Known rows, with every way that one mark hangs from another:
z_498(z_673(z_966(z_756(z_371(z_23))))): [ 2.22 -0.75  3.07  1.20  2.82 -1.55 -0.77 -1.72  0.52  4.58 -1.20 -1.73
 -1.48 -0.23 -4.04 -0.88  2.95 -0.22  2.03]
z_371(z_249): [ 1.20  0.30 -0.21  0.83 -0.18  0.36  0.00 -1.16  1.25  0.31 -0.66  0.42
 -0.14  0.14 -2.27  1.32 -1.17  2.89 -0.10]
z_966(z_756): [-0.35 -2.35 -0.79  0.67  0.83  0.01  0.56 -0.20  0.44  1.32  0.52 -0.75
  0.05 -1.28 -1.74 -0.40 -0.20  2.08  0.55]
z_766(z_647(z_756(z_371(z_23 z_249) z_966))): [ 3.10  2.52  3.14  1.86  1.24  0.75  0.61 -3.31  1.90  1.90 -3.35 -0.63
 -0.01  1.38 -3.83  4.02 -5.60  2.11 -1.14]
z_743(z_673(z_966(z_756(z_371(z_23 z_249))))): [ 3.88  0.46  1.72  1.03 -1.02 -0.02  0.69 -3.29  1.61  4.48 -3.03 -1.55
 -0.40  0.28 -5.22  2.21  0.21  3.91 -0.95]
z_498(z_673(z_966(z_756))): [ 0.77 -5.27 -0.58  1.24  1.72 -1.83 -1.77 -0.59  0.28  2.22 -0.12 -0.80
 -1.36 -1.55 -2.74 -2.09  4.61  0.31  2.89]
z_756(z_371(z_249) z_966(z_673)): [ 2.93  4.19  0.13 -0.14  0.03  0.38  0.06 -4.03  2.87  2.19 -2.36 -0.90
 -1.59  1.68 -1.65  2.40 -6.52  2.17 -2.61]
z_756(z_371 z_966): [ 0.30  2.98 -0.44 -0.82  2.04  0.61  0.48 -2.25  0.25  3.09 -1.45 -1.35
 -0.77  1.76  0.62  0.59 -3.26  1.44 -0.75]
z_966(z_756(z_371)): [ 0.48 -0.93 -0.27  0.28  1.62  0.36  0.96 -0.92  0.51  3.12 -0.44 -1.54
 -0.54 -0.58 -1.75 -0.27 -1.52  3.03  0.38]
z_743(z_673(z_966(z_756(z_371(z_249))))): [ 3.21 -2.75 -1.21  0.77 -1.44 -0.01  0.07 -2.87  1.46  3.80 -2.74 -1.31
 -0.83 -0.16 -3.77  1.30  0.78  5.42 -0.25]
z_647(z_756(z_966) z_766): [-0.66 -1.69  1.29  2.28  1.71 -0.20 -1.23 -1.35  1.26  2.43 -0.75 -0.91
  0.21  1.74 -3.13  2.42 -5.27  1.03 -1.84]
z_371(z_23 z_249 z_756(z_966)): [ 1.31  2.97  2.61  1.37  4.17  0.28  0.64 -3.57  2.60  2.91 -0.34  0.61
  0.90  0.88 -6.09  3.36 -5.11  3.23 -0.96]
z_673(z_966): [ 0.49 -2.38 -0.45  0.42  0.52 -0.58 -0.78 -0.41 -0.21  0.36 -0.44 -0.46
 -0.29 -0.23 -0.88 -0.82  4.64 -0.75  0.82]
z_371(z_23 z_249): [ 1.76  3.48  2.88  1.19  0.19  0.24  0.61 -1.62  1.44  0.96 -0.87  0.22
  0.34  0.66 -3.67  2.32 -1.73  1.19 -0.80]
z_498(z_673): [ 0.61 -0.48  0.65  0.25  0.37 -1.24 -1.54  0.03  0.12  0.47 -0.05  0.40
 -1.10 -0.05 -0.08 -0.89  0.08 -0.97  1.47]
z_966(z_673 z_756(z_371)): [ 1.95 -0.06  0.51  0.05 -0.09 -0.16  0.55 -1.55  1.70  2.08 -0.69 -1.57
 -1.29 -0.87 -1.72  0.26 -3.39  0.91 -1.35]
z_966(z_673 z_756): [ 1.25 -1.41 -0.04  0.38 -0.88 -0.50  0.23 -0.82  1.59  0.34  0.27 -0.80
 -0.71 -1.57 -1.80  0.04 -1.97 -0.05 -1.17]
z_766(z_647): [ 0.27 -2.11 -0.69 -0.32 -2.03  0.50  0.27 -0.03 -0.31 -1.51 -0.89  0.56
 -0.47 -1.24  0.86  0.19  0.99 -0.95  0.56]
z_498(z_673(z_966(z_756(z_371(z_23 z_249))))): [ 3.36 -0.46  2.84  2.07  2.67 -1.21 -0.79 -2.83  1.85  4.91 -1.96 -1.34
 -1.57 -0.12 -6.48  0.33  1.59  2.68  2.01]
z_743(z_673(z_966(z_756))): [ 1.21 -4.27 -1.58  0.30 -2.15 -0.59 -0.23 -1.02 -0.03  1.86 -1.01 -1.03
 -0.16 -1.11 -1.61 -0.17  3.18  1.34 -0.11]
z_498(z_673(z_966(z_756(z_371(z_249))))): [ 2.78 -3.77 -0.10  1.75  2.48 -1.17 -1.41 -2.42  1.64  4.17 -1.73 -1.14
 -2.00 -0.55 -4.96 -0.72  2.04  4.21  2.67]

Rows:
[ 1.45  3.34 -0.57  0.08  1.80  1.01  0.50 -3.44  1.61  3.30 -2.14 -0.90
 -0.87  2.00 -1.57  1.96 -4.50  4.36 -0.75] | z_756(z_371(z_249) z_966)
[ 0.69 -2.03  2.78  2.26  1.53 -0.17 -0.90 -0.39  1.24  2.81 -1.21 -1.11
 -0.13  1.43 -3.58  2.16 -4.68  1.33 -1.44] | z_647(z_756(z_371) z_766)
[ 1.76  0.88  1.15  1.21  0.40 -0.91 -0.94 -1.63  1.89 -0.38 -0.84 -0.64
 -0.19  0.98 -1.05  1.91 -5.67 -1.55 -2.57] | z_647(z_756(z_966(z_673)))
[ 1.60  0.52  2.56  1.63  0.82 -0.38 -1.22 -2.60  2.63  3.08 -1.85 -1.72
 -1.01  2.27 -2.98  3.11 -8.43 -0.07 -3.70] | z_647(z_756(z_371 z_966(z_673)) z_766)
[ 2.81  3.89  3.34  1.16  2.43 -0.18  0.24 -4.24  3.87  1.82 -0.56  0.59
  0.21  0.62 -6.02  3.84 -7.06  1.00 -2.70] | z_371(z_23 z_249 z_756(z_966(z_673)))
[ 1.85 -2.56  1.36  1.12 -0.09  0.14 -0.06 -0.15  0.21 -0.38 -2.04 -0.25
 -0.18 -0.37 -0.64  1.17 -1.77  0.30  0.15] | z_766(z_647(z_756(z_371)))
[ 0.71 -0.20 -0.46  1.08  3.79  0.49  0.09 -3.05  2.51  2.23 -0.16  0.81
  0.48  0.35 -4.50  2.28 -4.73  4.87 -0.24] | z_371(z_249 z_756(z_966))
[ 1.79  4.07  0.14 -0.94  0.34  0.15  0.08 -2.93  1.64  1.96 -1.61 -1.35
 -1.46  1.54  0.72  1.15 -5.24 -0.84 -2.49] | z_756(z_371 z_966(z_673))
[ 1.09 -3.43 -0.62  0.67  2.18 -0.21  0.13 -1.31  0.31  3.45 -0.94 -1.97
 -0.85 -0.75 -2.63 -1.03  3.28  2.11  1.26] | z_673(z_966(z_756(z_371)))
[ 3.56  7.31  3.13  0.17  0.55  0.28  0.69 -4.53  2.93  2.96 -2.60 -1.13
 -1.19  2.20 -3.01  3.44 -7.12  0.77 -3.27] | z_756(z_371(z_23 z_249) z_966(z_673))
[ 2.80  0.06  2.16  1.83  2.34 -0.05  0.74 -2.86  1.73  4.39 -1.95 -1.74
 -0.48 -0.12 -6.24  1.26  1.48  3.76  0.56] | z_673(z_966(z_756(z_371(z_23 z_249))))
[ 1.90  1.51  3.59  1.77  3.08  0.02  0.53 -1.95  2.39  1.62  0.07  1.12
  1.12 -0.22 -6.56  2.80 -3.16  2.83 -0.34] | z_371(z_23 z_249 z_756)
[ 1.10  0.58  0.39  0.02  2.24 -0.44 -0.35 -2.53  2.39  0.85  0.29  0.31
 -0.12 -0.03 -2.28  1.50 -5.33 -0.36 -1.97] | z_371(z_756(z_966(z_673)))
[ 3.21  0.35  0.26  0.86 -0.30  0.15  0.56 -2.66  3.02  2.39 -1.42 -1.15
 -1.38 -0.66 -3.94  1.54 -4.69  3.74 -1.38] | z_966(z_673 z_756(z_371(z_249)))
[ 2.38  7.23  3.28 -0.74  0.61  0.04  0.70 -3.39  1.72  2.66 -1.85 -1.58
 -1.06  2.04 -0.82  2.17 -5.67 -2.29 -3.15] | z_756(z_371(z_23) z_966(z_673))
[ 0.51 -2.19 -0.16  1.10  0.36  0.07 -0.31 -1.05  0.33 -0.77 -1.47 -0.09
  0.19 -0.02 -0.27  1.63 -2.68 -0.24 -0.28] | z_766(z_647(z_756(z_966)))
[ 2.26  0.72  0.25  0.85  2.05 -0.10 -0.37 -3.69  3.68  1.14 -0.31  0.77
 -0.23  0.12 -4.60  2.75 -6.66  2.73 -1.93] | z_371(z_249 z_756(z_966(z_673)))
